Every row comes from one small tree of marks. The marks that hang from a mark follow it in brackets, in alphabetical order. Every link used is in the known rows. Which tree was each row made from?
Known rows
W{G{P U} Q}: [-14  41  -4   3  23  -9  28 -12 -31   8   1 -12  -2   6  -9   7  16 -28
  -9  11  -7  21]
U{C G}: [  5 -13  15  -2   9   1  14  -5 -12  16 -10  -5 -13  27   7  -2  -1 -40
   9   2 -18  36]
W{Q{U{C G{P}}}}: [-17   4  11  -2   8 -13  17  -8 -29  12  -6   1 -34  13   5  -3 -22 -23
 -26  10 -16  43]
U{G{R W}}: [ -8   7  23   9   4 -35  21  -2  -9  -4  -8 -28 -18  24  -9  15  -5 -38
  10   2  -7  34]
Q{U{C} W{G}}: [ -5  27   9  -5  18  -1  20 -13  -8  21 -12  -4 -36  29  10  17  29 -37
 -11  10 -21  37]
R{G{P}}: [-11  24  -3   1  -3   0  24 -33  -9   7  -7 -17 -27   9  -5  16  -8 -38
   7  -1 -12  33]
G{P{B} R U W}: [ -3  64  12   4   0 -77  29  -9  -3 -15   2 -23  -4  19 -27   2 -27 -46
   6   6   4  18]
G{P{B}}: [ -2  26  -7  -2   5 -20  31 -11  -6   6   0 -19 -31  19  -5   0 -23 -49
   0  -1 -16  26]
G{W}: [ -4  27   3   3   3 -16  32 -10  -4   1 -10 -24 -37  24  -4  10  -4 -38
   4   3 -12  32]
G{P R}: [-14  41  12   0   0 -39  30  -6 -14   2  -3 -21 -25   8  -8  18  -4 -38
   7   0  -7  32]
C{U{G}}: [ -7  -8 -14  16   8  19  22  -6  -6   8 -10 -21  -7  27   5  12   1 -35
   7  11 -20  11]
R{G{P U{C} W}}: [ -1  48   8  -1  -9 -41  17 -34  -4  -6  -5  -5  -3  10 -17   1  -9 -38
  10   5   3  27]
Q{U W}: [-11  21   2  -1   9  10  32 -12  -5  22 -14 -22 -51  26   9  34  -5 -29
 -14  11 -23  36]
Q{U{C G{P{B}}}}: [ -4   1  10  -3   1 -23  14  -8  -9   5  -4  -2 -34  25   4 -13 -18 -39
 -20   6 -19  38]
U{C G{P R}}: [ -4   9  25  -1  -1 -47  12  -1 -14   3  -5  -4  -7  13  -5   2  -3 -43
  11  -1  -7  37]
W{G{R} Q{U}}: [-24  36  13   5  28  -4  28 -11 -37  10  -5 -18 -35  21   1  10  15 -23
 -24  13 -16  34]
W{G{P}}: [-10  28  -4  -1  12  -9  26 -11 -13   5  -2 -17 -24  10  -3  11  37 -41
   2   1 -14  29]
U{C G{R W}}: [  1  11  31   3   3 -49  13  -2  -9  -2  -9  -9  -9  26  -6  -1  -4 -43
  13   1  -6  39]
B{P}: [ -8  17 -12  37  12  14  29 -13  -8  14  -8 -21 -38   9   3  18  -1 -35
   2   1 -28  29]
Q{W}: [ -3  18   1  -1  14   9  33 -12  -4  25 -13 -24 -30  24   5  33  -5 -39
  10   4 -19  32]
G{P R U{C} W}: [ -2  67  23  -1  -7 -84  22  -6  -8 -14  -3  -7   1   9 -22   2  -5 -39
  11   5   8  26]
U{G}: [ -4 -16   6   6  10  16  22  -6 -12  15  -9 -23 -21  24   4  13  -2 -35
   4   3 -20  34]
R{G{P U}}: [ -8  35  -1   4  -2  -2  25 -33 -11   6  -5 -18  -6   7 -12  16  -7 -32
   7   4  -5  23]
R{G}: [ -6  15   1   4   7  25  27 -34 -12  15  -9 -22 -27  21   1  16  -7 -35
   8   2 -17  32]
R{G{P{B} U W}}: [  0  45  -3   4  -3 -35  24 -35   0  -8  -1 -20  -8  17 -21   2 -28 -44
   5   4  -2  21]
W{G{U} Q}: [ -8  32   0   5  32  16  30 -14 -34  16  -2 -17  -1  19  -4   7  17 -26
  -6  13 -13  20]

Which tree is each row?
[ -4  20  28   1  -6 -74  12  -1  -6 -11  -5  -5  -9  13 -13   0  -5 -44
  11  -2   0  38]
U{C G{P R W}}
[-13   2 -11  17   9  -5  23  -7 -11  -1  -9 -18  -8  24  -2   7 -15 -30
  -2  14 -13  12]
C{U{G{W{Q}}}}
[-21  23   0   3  28  20  29 -13 -33  14  -5 -15 -41  20   6   6  17 -22
 -29  14 -22  34]
W{G Q{U}}
[-16  21  -1  17  -6 -50  19  -2  -1 -16  -5 -21  -4  14 -11  14  -2 -39
   9   9  -4  12]
C{U{G{P R W}}}
[ -7  43   3  -2  22 -21  21 -13 -33  10   0   2   6   8  -8  -5  16 -32
  -5  10  -6  23]
W{G{P U{C}} Q}
[ -5  48  21   2  32 -18  23 -11 -38  12  -1  -5  12  20  -6  -2  15 -31
   2  12  -6  23]
W{G{R U{C}} Q}
[-16  39  21   1  28 -15  22 -11 -37  11  -5  -2 -28  23   3  -3  16 -27
 -22  13 -15  37]
W{G{R} Q{U{C}}}
[ -1  40  11   2   8 -14  21 -36 -20   5  -9  -4  -1  20 -11  -2 -24 -29
   4  11  -3  28]
R{G{U{C} W{Q}}}
[  4  -2  17   0   2 -26  14  -5  -5   2 -11  -7 -16  26  -1  -5  -4 -42
   9   2 -11  38]
U{C G{W}}
[ -6  39  -3  -1  15 -15  27 -11  -5  15  -5 -18  -3  12  -7  32  29 -40
   9   7  -8  21]
Q{W{G{P U}}}
[ -4  53   8  -4   1 -56  24 -12 -19  -4  -3   1  -4   6 -16  -7 -22 -31
  -3  10   3  26]
G{P U{C} W{Q}}
[-14  52  15   2  -7 -69  29  -6  -7 -15  -4 -22 -29   8 -18  15  -5 -41
   8   0   1  33]
G{P R W}
[  3  44  19   0  24 -24  22  -9 -12  18  -8 -12  10  27  -5  24  28 -41
  18   7  -8  24]
Q{W{G{R U{C}}}}
[-12  13   2  20   3 -27  21  -3  -3  -9  -9 -24  -3  26  -7  13  -2 -37
  10  10  -9  12]
C{U{G{R W}}}
[-14   8  22   9  12 -33  22  -3 -22   0  -7 -24 -16  21  -9  12 -21 -31
   0   5  -7  35]
U{G{R W{Q}}}
[  1  41   3  -4  15 -26  21 -11  -6  14  -5  -6   3  14  -6  21  29 -43
  11   6  -7  23]
Q{W{G{P U{C}}}}
[-21  44  10   1  12 -32  25  -8 -10   8  -7 -20 -37  15  -3  34  27 -34
 -12   8 -13  35]
Q{U W{G{P R}}}
[ -6   9 -17  14  -2 -33  20  -6   6 -12  -4 -19  -9  23  -8   0 -18 -47
   3   9 -11   8]
C{U{G{P{B} W}}}
[ -3  55  17  -1  12 -46  19  -7 -18  -1   1  -6  11  11 -13   3  35 -40
  11   5  -1  21]
W{G{P R U{C}}}
[  1  44  12  -1  12 -29  27 -13 -21   6  -7  -3  -5  21  -9  -7 -21 -28
  -1  13  -3  25]
G{U{C} W{Q}}
[ 10  53   4  -5  -3 -65  24 -12   1  -9   0  -4  -4  20 -18 -16 -25 -49
   4   5  -1  20]
G{P{B} U{C} W}
[ -4  52   7   4  19 -41  24  -9 -15  -3   4 -20   6  19 -17   4  15 -46
   5   4  -6  15]
W{G{P{B} R U}}
